Each row comes from the steps of one path. Every step used is in the known rows, and no mark comes twice. Write the path behind each row, first mark first.
(in the rows, 128 means zero)
Known rows:
X/J: [157 144 109 165 110 137 165 120 141 129 164 151 182 130 172  44 144 117
 186 147 130 133 117 113 147  97 148 101 161 124 139 143  72 112 106 118
 126 131 168 132 157 118 115 102  59 150]
G/A/T/S: [109 163 128 150 130 153 133 150 127 130 133 112 188 145 186  61 112 105
 210 144 114 153 120 145 161 136 146  91 186 149 138 170  74 134  96  96
 120 165 184 104 163 128 138  76 104 144]
T/S: [133 149 136 150 118 159 141 149 111 117 151 133 180 117 154  71 117 102
 203 170 146 144 142 127 146 110 152 105 163 150 127 152  87 131  99 101
 115 146 183 117 144 108 104  93  82 156]
B/A/X: [142 154 117 184 120 159 183 132 104 118 173 150 154 139 137  67 133 139
 158 175 120 134 112  90 117 134 153 117 158 121 146 138  81 112  79 141
 107 156 175 140 141 130 122  89  51 136]
Z/S/T: [139 156 142 150 103 169 138 127 136 119 166 140 179 129 169  84 111 145
 161 179 144 145 142 110 146 107 135 116 146 127 116 157 103 138 112 128
 114 163 182 117 176 128 146  84  80 161]
Z/S: [112 149 139 159 100 161 146 123 134 113 157 148 179 123 145  67 125 119
 178 156 147 137 133 129 153 105 149 100 146 116 113 145  88 147 117 122
 123 156 175 120 164 113 124 101  72 137]
A/X: [146 145 127 193 125 164 173 119 113 130 159 137 168 124 146  53 131 111
 168 158 119 135 111 100 118 128 146  95 159 120 121 151  85 109  89 119
 112 166 164 132 162 124 129  95  61 135]
L/A/X/E: [151 142 101 203 108 182 161 118 131 114 159 152 178  89 130  73 149  95
 181 166 107 169 116 100  85 144 135  93 174 131 168 170  92 111  72 140
 131 158 159 145 168 161 134 118  46 116]
K/L: [135 140 112 198 120 156 186 106 132 121 157 150 174 119 157  52 107 102
 180 163 149 130 121 112 172 121 155  96 161 141 144 166  93 150 114 120
 109 122 165 126 143 111 129 128  84 161]
M/E/X/A: [111 132 103 205 100 162 148 119 143 100 148 129 158 135 149  85 137 105
 172 183 162 137 133 136 161 124 159  99 152 115 117 126  88  93  93 129
 115 127 160 134 134 154  89 126  46 140]
A/X/E: [148 138 106 205 113 186 183 120 119 115 169 151 162 121 118  54 134 101
 184 147 116 156 120  90 105 136 134 100 163 122 132 155  82 111  63 140
 108 154 155 123 166 138 142 104  50 132]
W/A/L/K/Z/S: [104 152 126 126  68 158 137 101 156  82 184 129 138 143 109 119 132 119
 131 213 177 151 133 134 127 127 114 115 114  94  74 157  74 138 122 106
 138 152 144 137 175  93 138 148  79 148]
E/X/J/C: [140 144 105 181  89 124 137 109 184 132 157 180 188 146 187  50 142 130
 190 148 118 131 114 137 151 115 161  87 156 122 128 133  67  97 112  93
 123  98 188 103 160 124 104  83  50 149]
B/A: [127 153 114 168 114 162 170 134 107 114 165 168 162 129 155  65 127 140
 165 168 139 125 133 105 158 123 154 123 158 138 149 133  87 127  91 145
 115 126 179 129 125 119 107 107  55 151]
W/A/X: [161 145 117 183 116 152 171 127 125 124 162 143 145 120 126  76 133 110
 150 167 128 137 108 112 105 139 137  91 145 113 123 158  77 104  82 118
 127 184 170 152 144 120 126 113  57 133]
K/Z/W/A/L: [ 94 148 131 156 104 156 147 139 156 112 162 159 126 100 126  98 128 116
 172 191 202 143 125 138 126 127 108 139 132 122 130 152  74 123  95 125
 139 114 135 142 150  78 118 138  85 162]
B/A/L/K/Z: [103 152 100 144  89 167 166 109 114  91 188 144 146 162 138  98 130 136
 143 214 163 140 128 103 150 132 127 138 133 112 110 138  78 123 100 130
 121 103 137 122 160  99 125 144  67 166]
A/B: [140 155 142 171 139 157 150 123 108 138 129 128 173  82 172  58 130 100
 178 149 123 142 117 109 134 102 131  99 156 130 129 159  86 126 100 139
 127 142 173 131 150 115 120  96  63 147]
S/Z/W: [145 144 135 178 121 165 155 148 113 159 138 139 155 118 174  82 114 132
 204 147 189 119 133 118 162  93 147 120 133 145 148 154 103 150 109 136
 125 110 154 141 157 132 136  99  56 153]
K/Z: [ 94 137 127 172 124 166 148 120 124 126 164 146 161 104 161  60 118  89
 181 169 157 142 135 116 149 121 121 100 157 110 122 151  74 108 101 101
 129 118 149 111 157  78 119 113  76 157]
M/E/X/J: [127 131 106 198  99 149 159 120 174 116 151 146 181 136 183  63 152 129
 209 165 134 149 124 138 141 112 153  91 155 122 114 125  73  89 110 117
 140 124 167 135 155 134  94 119  53 134]
L/A: [136 150 109 172 115 164 136 118 126 127 142 149 189  86 172  75 136  95
 167 161 124 140 129 119 136 122 150  95 171 135 160 156  97 122  94 125
 145 137 173 146 149 132 114 120  63 132]
M/E: [109 146 114 193 112 175 161 126 132 124 147 135 168 129 154  70 124 111
 175 150 138 145 141 121 161 127 150  97 168 132 136 143  82 127 108 126
 128 143 163 148 158 113 111 120  64 125]
W/A/L/K: [151 153 101 149  81 161 163 103 128  96 172 137 148 159 130 100 132 125
 131 192 157 131 118 125 140 129 145 110 122 128  98 146  81 126  92 125
 130 145 152 149 157 114 132 157  67 148]
J/C: [119 158 116 176 100 148 143 115 141 136 154 164 178 146 163  57 117 110
 160 133 122 125 124 123 165 130 157  90 161 130 144 148  76 130 108 102
 112 116 187 118 162 104 125  81  66 143]
Z/W/A/L/K: [136 151 115 154  89 162 166 116 126 106 155 151 136 150 120 104 136 143
 139 183 179 130 100 137 135 122 144 135 115 141 118 150  93 142  94 135
 137 125 133 156 159 128 132 146  70 151]
S/T: [153 152 123 173 120 171 151 126 108 138 163 148 171 127 181  72 105 131
 156 176 131 145 136 104 154 111 140 114 153 142 126 153 102 116  93 128
 114 141 173 120 158 129 136  96  71 172]
Z/K/L: [111 133 111 197 131 168 203  95 123 139 168 164 172 116 164  48  94  89
 160 150 152 117 128 106 143 114 157  97 151 136 139 159 104 144 110 122
  97 106 172 121 145  78 123 131  95 150]
C/J: [134 137 124 180 131 168 157 116 112 146 168 165 171 100 169  51 117 100
 182 150 151 132 165 133 158 119 147 116 151 122 118 132 107 121  95 129
 122 115 176 115 152 113  98 142  58 138]
S/Z: [155 143 122 170 110 164 154 128 112 156 159 123 166 124 184  81 109 112
 191 161 168 125 153 103 164 106 139  97 136 129 135 152  93 130 115 124
 123 139 171 134 154 124 132 111  55 150]
G/A/L/K/Z/W: [ 73 156 118 160 105 163 155  99 138 120 144 136 144 148 147  89 135 124
 162 195 169 148  93 142 138 148 129 137 129 134  97 155  81 143 117 118
 131  93 103 125 203 115 157 128  89 155]
L/K/Z/S: [ 95 138 132 144  94 166 141 103 122  98 158 125 165 143 135  88 128 110
 153 181 151 151 132 124 147 108 127  96 137  91  82 154  86 147 126 104
 133 130 147 109 181  95 144 116  70 143]
L/K: [148 141 107 164 104 175 163  99  99 116 148 138 171 158 157  64 134 119
 143 165 127 133 115 113 157 115 158  93 145 125 101 146  94 135 100 117
 126 127 152 120 161 128 135 124  62 147]
T/S/Z/K/L/A: [145 140 108 167 121 160 150 123 132 155 154 122 190  91 182 116  93  72
 201 186 165 132 161 112 120 105 147  87 155 159 170 184 129 160 143  95
 115 120 196 155 153 114 120 121  88 142]
E/X: [124 133 121 192 109 167 144 119 128 121 152 168 177 105 179  62 132 116
 180 172 148 139 128 128 156 114 151  95 144 129 107 123  91 100  90 116
 132 114 168 104 138 123 111 122  64 154]
A/T/S/Z/K: [127 143 127 148 130 172 142 163 100 164 167 103 180 138 203  91  87  94
 216 146 154 137 177 112 149  88 127  87 151 132 146 162 106 139 101 102
 112 145 204 114 154  93 123  89  85 144]
T/S/Z/K/L: [143 136 124 171 125 157 176 132 119 151 168 123 174 117 173  93  77  84
 207 181 176 124 166 104 140  98 149  95 142 156 145 174 117 162 136  97
  92 119 190 136 146  91 125 107  93 156]
Z/W/A/T: [129 150 129 173 125 153 154 160 124 131 134 151 146 131 154  71 121 141
 180 129 156 140 105 133 152 115 133 105 158 126 159 164  83 138  69 134
 141 149 173 132 127 119 127 113  71 146]
X/A/W: [134 135  92 174 102 143 154 114 112 123 161 115 155 138 138  60 134 117
 176 160 175 101 109 127 138 126 140  93 169 119 147 154  78 111  83 103
 100 173 183 128 125 131 118  96  45 153]
S/Z/W/A: [162 140 130 169 110 146 152 151 128 158 139 142 134 118 152 101 116 135
 184 159 196 120 126 123 147 102 142 120 120 140 153 163  94 143 107 136
 135 140 157 162 134 127 130 119  51 150]
T/S/Z/W/A/X: [176 149 140 160 119 144 148 173 122 148 142 109 132 120 127 124 121 125
 210 181 180 137 130 129  98 109 137 114 133 150 145 179  94 135 111 102
 127 172 165 168 143 134 123  79  61 140]
K/Z/S/T: [106 152 151 153 109 163 126 122 144 116 169 144 166 110 163  90 106 120
 167 190 162 157 150 114 140 107 108 114 151 105 103 161  96 129 117 112
 123 150 166 107 175  95 145  91  87 173]
M/E/X: [102 134 119 210 101 175 153 122 144 114 144 143 170 117 174  78 134 118
 179 175 144 149 141 137 156 127 156  91 149 131 104 125  86  98  99 122
 134 124 162 127 149 127 103 129  62 129]

Which path is each row?
[170 151 125 143 111 145 128 178 120 140 153  96 157 130 174 116  96 120
 213 161 162 146 169 126 156 109 123  85 153 136 151 181  82 135 101  94
 134 181 204 138 128 123 121 106  73 151]
W/A/T/S/Z
[117 164 110 156  95 168 168 136 124 101 187 165 158 134 149  84 127 142
 169 186 157 129 135 106 156 131 148 139 142 143 145 122  83 125  88 152
 110 120 171 134 140 115 110 130  67 153]
B/A/L
[102 144 111 148  91 177 156 100 119 102 178 128 156 148 146  93 122 102
 153 201 166 148 124 115 146 127 121 114 131 111  85 143  78 117 108 105
 126 109 130 112 183  93 135 147  76 160]
A/L/K/Z
[122 149 137 139 101 168 133  99 122 109 167 122 165 150 153 103 115 135
 133 207 148 158 142 108 143 105 115 115 135 101  77 167 103 141 123 102
 123 143 153 102 192 114 161 108  78 169]
L/K/Z/S/T
[132 136 120 171 123 171 168 123 110 173 171 143 166 121 189  74 100  96
 172 152 166 111 160  95 144  98 138  98 125 130 126 150 110 125 109 127
 107 113 176 138 160  94 125 115  67 144]
S/Z/K
[120 148 105 195  83 127 141 110 203 124 151 152 184 165 171  66 150 130
 191 146 113 145 119 148 152 129 159  80 167 118 127 130  62 100 127 101
 126 108 184 126 168 124 101  89  47 127]
M/E/X/J/C
[144 140  99 192 115 157 162 100 145 121 145 158 192  89 164  75 119  98
 180 173 130 141 123 121 149 128 158  95 175 144 173 177 105 146 116 121
 127 125 176 152 144 133 124 136  81 140]
K/L/A
[ 86 155 117 146  96 169 169 125 117  97 168 159 134 154 124 104 134 157
 158 204 180 144 113 113 140 122 130 160 129 126 123 135  87 143 100 142
 129  83 127 124 158 106 127 131  69 164]
B/A/L/K/Z/W
[131 149  97 171  98 159 167 133 103 125 163 145 157 145 156  58 134 161
 188 159 150 118 122 114 136 139 146 110 165 137 151 143  76 126  85 120
 113 160 193 127 116 118 125  93  49 153]
B/A/W
[ 83 144 123 156 103 176 157 117 125 110 155 142 143 145 137  94 129 127
 163 198 186 144 105 127 140 114 123 133 131 121 107 146  88 138 100 127
 134  89 111 122 182 104 135 132  79 160]
A/L/K/Z/W
[139 157 108 154  91 161 155 128 145 106 178 157 147 112 136  85 122 113
 153 187 171 131 130 124 141 133 132 114 133 135 121 145  74 116  88 129
 127 145 162 151 147 105 114 145  76 152]
W/A/L
[121 164 124 146 121 161 149 182 102 113 159 126 178 153 163  86 114 139
 213 162 132 153 149 116 164 114 143 113 180 145 167 148  81 140  79 117
 119 153 201 105 117 116 105  87  77 156]
B/A/T/S
[131 146 118 145 129 154 143 161 103 146 172  89 164 147 181 106  93  85
 200 152 174 121 174 113 151  85 128  89 157 122 156 164 109 130  94 103
  94 154 200 119 138 115 106  89  71 155]
X/A/T/S/Z/K
[133 152 115 147 126 174 123 160 112 162 155 104 196 108 210 118 106  87
 214 158 137 145 174 115 125  91 124  79 167 138 179 179 117 135 102 101
 137 146 211 134 155 118 119  95  80 128]
L/A/T/S/Z/K
[146 133  82 196 104 157 164  96 133 132 144 134 182 101 167  69 127 117
 200 175 144 133 107 123 125 142 144  78 187 145 181 186  96 146 112  90
 132 161 193 150 130 133 138 123  76 143]
K/L/A/W
[131 134  97 168  82 161 148  90 127  82 176 131 158 158 143 102 142 116
 133 221 175 125 123 126 156 121 155 109 122 120  81 115  96  98  87 122
 111 118 138 112 152 164 107 149  55 162]
E/X/A/L/K
[133 161 102 146  83 174 177 115 106  96 182 151 159 173 145  94 137 158
 138 200 143 136 121  97 154 131 152 137 132 138 116 131  91 136  92 146
 117 118 153 132 155 131 124 139  58 150]
B/A/L/K
[148 139 122 172 122 118 171 139 167 131 156 144 128 117 116  71 154 123
 193 164 158 139  82 128  77 112 115 111 148  98 142 165  62  98 100 108
 143 144 140 158 150 103 124 105  56 145]
K/Z/W/A/X/J
[109 159 132 127  83 176 133  97 138  95 189 119 160 163 153 120 113 136
 136 231 171 158 143 110 142 116 105 129 126 103  73 154  98 137 124 118
 122 143 138 113 206 110 159 125  89 174]
A/L/K/Z/S/T
[152 146 120 191 138 153 156 102 124 171 132 121 183  61 195 104 110  75
 186 169 144 141 138  94 114  97 125  82 152 145 173 194 128 152 135 132
 124 120 186 169 152 123 134 125  67 132]
S/Z/K/L/A/B
[116 162 103 149  94 168 158  82 130 117 157 132 169 162 159  77 133 125
 141 185 127 137  95 128 152 153 157 108 137 142  89 146  81 136 112 124
 119 130 139 130 204 139 159 127  81 149]
G/A/L/K
[119 129  85 197 110 164 179  86 136 149 156 148 186  98 173  63 123  97
 181 168 143 116 112 116  97 135 141  75 176 142 172 182 111 141 111  95
 120 141 202 148 139 106 133 123  83 131]
Z/K/L/A/W
[152 152 105 190 117 165 152 114 121 125 153 139 184  93 156  83 145 101
 169 172 106 147 108 110  94 133 143  88 173 125 154 159  95 105  94 119
 137 164 169 154 159 146 127 106  62 115]
L/A/X
[152 157 139 136  95 153 135 180 141 133 158 123 135 120 138 137 111 129
 210 201 222 131 147 144 130 103 133 141 121 164 137 165  95 148 114 120
 130 138 165 162 144 121 115 114  76 164]
T/S/Z/W/A/L
[131 141 131 151 126 171 149 147 107 162 167 122 173 122 182  94  95  85
 204 166 171 121 171 114 133  92 143  99 134 149 129 158 112 132 118 101
 105 124 188 129 154  90 111  96  76 154]
T/S/Z/K
[ 84 151 130 130  75 173 138 103 145  84 180 125 162 144 132 106 129 110
 154 207 169 153 137 129 142 116 119 117 128  96  76 143  83 141 123 104
 131 125 138 113 195  95 143 135  83 149]
A/L/K/Z/S
[147 154 125 145 119 150 136 174 121 115 152 121 164 134 153  89 106 116
 203 156 134 154 145 138 147 115 132  87 168 135 145 173  76 132  78  96
 135 180 198 123 123 109 110 101  87 152]
W/A/T/S
[138 141 132 186 122 151 134 117 122 116 131 127 161  86 167  75 143  95
 176 182 158 134 108 128 135  99 138  93 153 116 116 136  89  94  84 132
 116 132 167 123 127 150  99 106  39 162]
E/X/A/B
[162 149 117 149  83 159 156 124 125 128 155 125 128 155 144 131 121 151
 151 194 205 127 123 120 141 110 138 133 101 140 116 160  98 152 115 138
 136 128 138 166 164 144 147 146  57 148]
S/Z/W/A/L/K
[131 121  94 187  92 150 138 110 124 115 163 130 157 132 161  62 143 123
 191 183 176 112 115 140 132 126 142  85 156 116 118 134  83  86  76  95
 111 160 183 108 114 148 112 107  44 158]
E/X/A/W
[163 136  87 201 126 135 194  84 166 144 169 150 193 106 160  64 139  87
 175 165 101 136  93  94  69 116 147  86 177 119 171 175 101 116 119 110
 117 133 178 160 164 127 127 118  73 118]
Z/K/L/A/X/J
[131 130  89 224 120 182 197  85 136 128 173 167 175  91 133  67 123  71
 169 168 112 158 113  83  67 140 144  85 167 137 170 183 117 134  87 135
 109 136 167 143 167 127 140 133  71 118]
Z/K/L/A/X/E
[100 137 125 167 121 167 157 118 107 123 138 142 146 147 145  75 131 119
 160 171 168 145 108 125 141 107 134 127 141 117 115 156  91 140 104 115
 137  92 122 113 169 109 138 121  64 160]
L/K/Z/W
[134 135 120 176 119 153 170 120 120 120 143 132 118 143 103  93 144 115
 142 182 153 146  87 118  90 130 124 107 130 101 109 171  83 119  91 109
 141 139 121 148 161 115 144 123  57 140]
L/K/Z/W/A/X
[163 149 144 148 113 144 135 175 120 149 136 123 141 119 140 120 114 130
 216 178 202 128 142 139 138  93 144 117 125 160 151 174  99 151 116 116
 132 146 172 160 134 126 117  95  65 158]
T/S/Z/W/A
[179 160 105 172  96 104 162 113 184 136 171 151 156 160 126  63 145 126
 161 137  97 131  90 118  99 134 147  84 159 106 146 164  51 104 108  88
 116 164 191 154 161 114 127  71  50 127]
W/A/X/J/C
[169 158 166 150 134 138 124 179 117 156 105 103 140  88 153 124 123 120
 222 169 182 146 131 134 112  82 127 111 137 162 155 195  99 154 120 128
 138 156 179 170 132 128 123  80  58 154]
T/S/Z/W/A/B
[143 143 124 146 121 156 145 168 113 160 167 110 158 133 176 110  88  97
 198 150 162 136 172 117 132  96 123  84 144 133 151 175  98 131  96 102
 124 164 205 132 131  86 117 103  84 147]
W/A/T/S/Z/K
[172 156  98 172 113 129 192 132 136 122 181 148 164 148 141  60 157 148
 184 165 113 130  98  91 106 121 150 113 165 116 154 140  69 104  95 134
 112 154 176 149 139 140 114  88  44 138]
B/A/X/J
[150 150 128 170 121 151 149 167 121 159 133 126 139 136 178  97 109 138
 201 132 179 140 131 123 163 105 123 104 139 126 170 170  93 147  88 132
 143 149 174 148 130 132 137 112  57 147]
S/Z/W/A/T
[127 145 103 144  84 161 151 100 136  96 183 139 134 142 126 106 120 107
 134 213 174 143 123 126 134 133 114 111 124 102  88 156  68 117 104 108
 137 130 138 137 162  87 131 163  78 161]
W/A/L/K/Z
[120 164 143 151 133 151 127 180 120 168 112 100 168 148 198  97 110 138
 245 143 165 147 125 145 164 120 141 105 160 160 161 178  96 162 114 106
 130 149 173 126 168 145 150  60  87 150]
G/A/T/S/Z/W
[130 140  98 208 132 163 187  86 134 143 162 154 186  90 158  75 122  79
 152 175 115 134 110  90  81 132 146  86 170 131 158 172 115 130 106 118
 114 131 176 159 160 112 130 121  82 117]
Z/K/L/A/X
[136 141  94 191 125 161 173 115 129 168 156 124 191 106 214 102  92  92
 187 147 140 138 154  96 149 111 128  79 164 127 191 186 125 153 116 120
 124 124 194 145 152 117 138 133  83 132]
S/Z/K/L/A/T
[ 67 159 122 133  79 163 136  84 158  97 166 121 164 158 135  98 134 117
 150 205 161 158 115 139 139 150 124 109 135 107  72 155  70 147 138 102
 123 132 127 119 215 111 166 125  95 150]
G/A/L/K/Z/S
[160 137  98 206 125 162 183  95 135 163 165 127 177  94 177  98 103  82
 176 180 144 128 133  84  95 122 134  81 152 129 168 181 127 136 128 120
 114 135 177 170 161 129 143 124  73 115]
S/Z/K/L/A/X
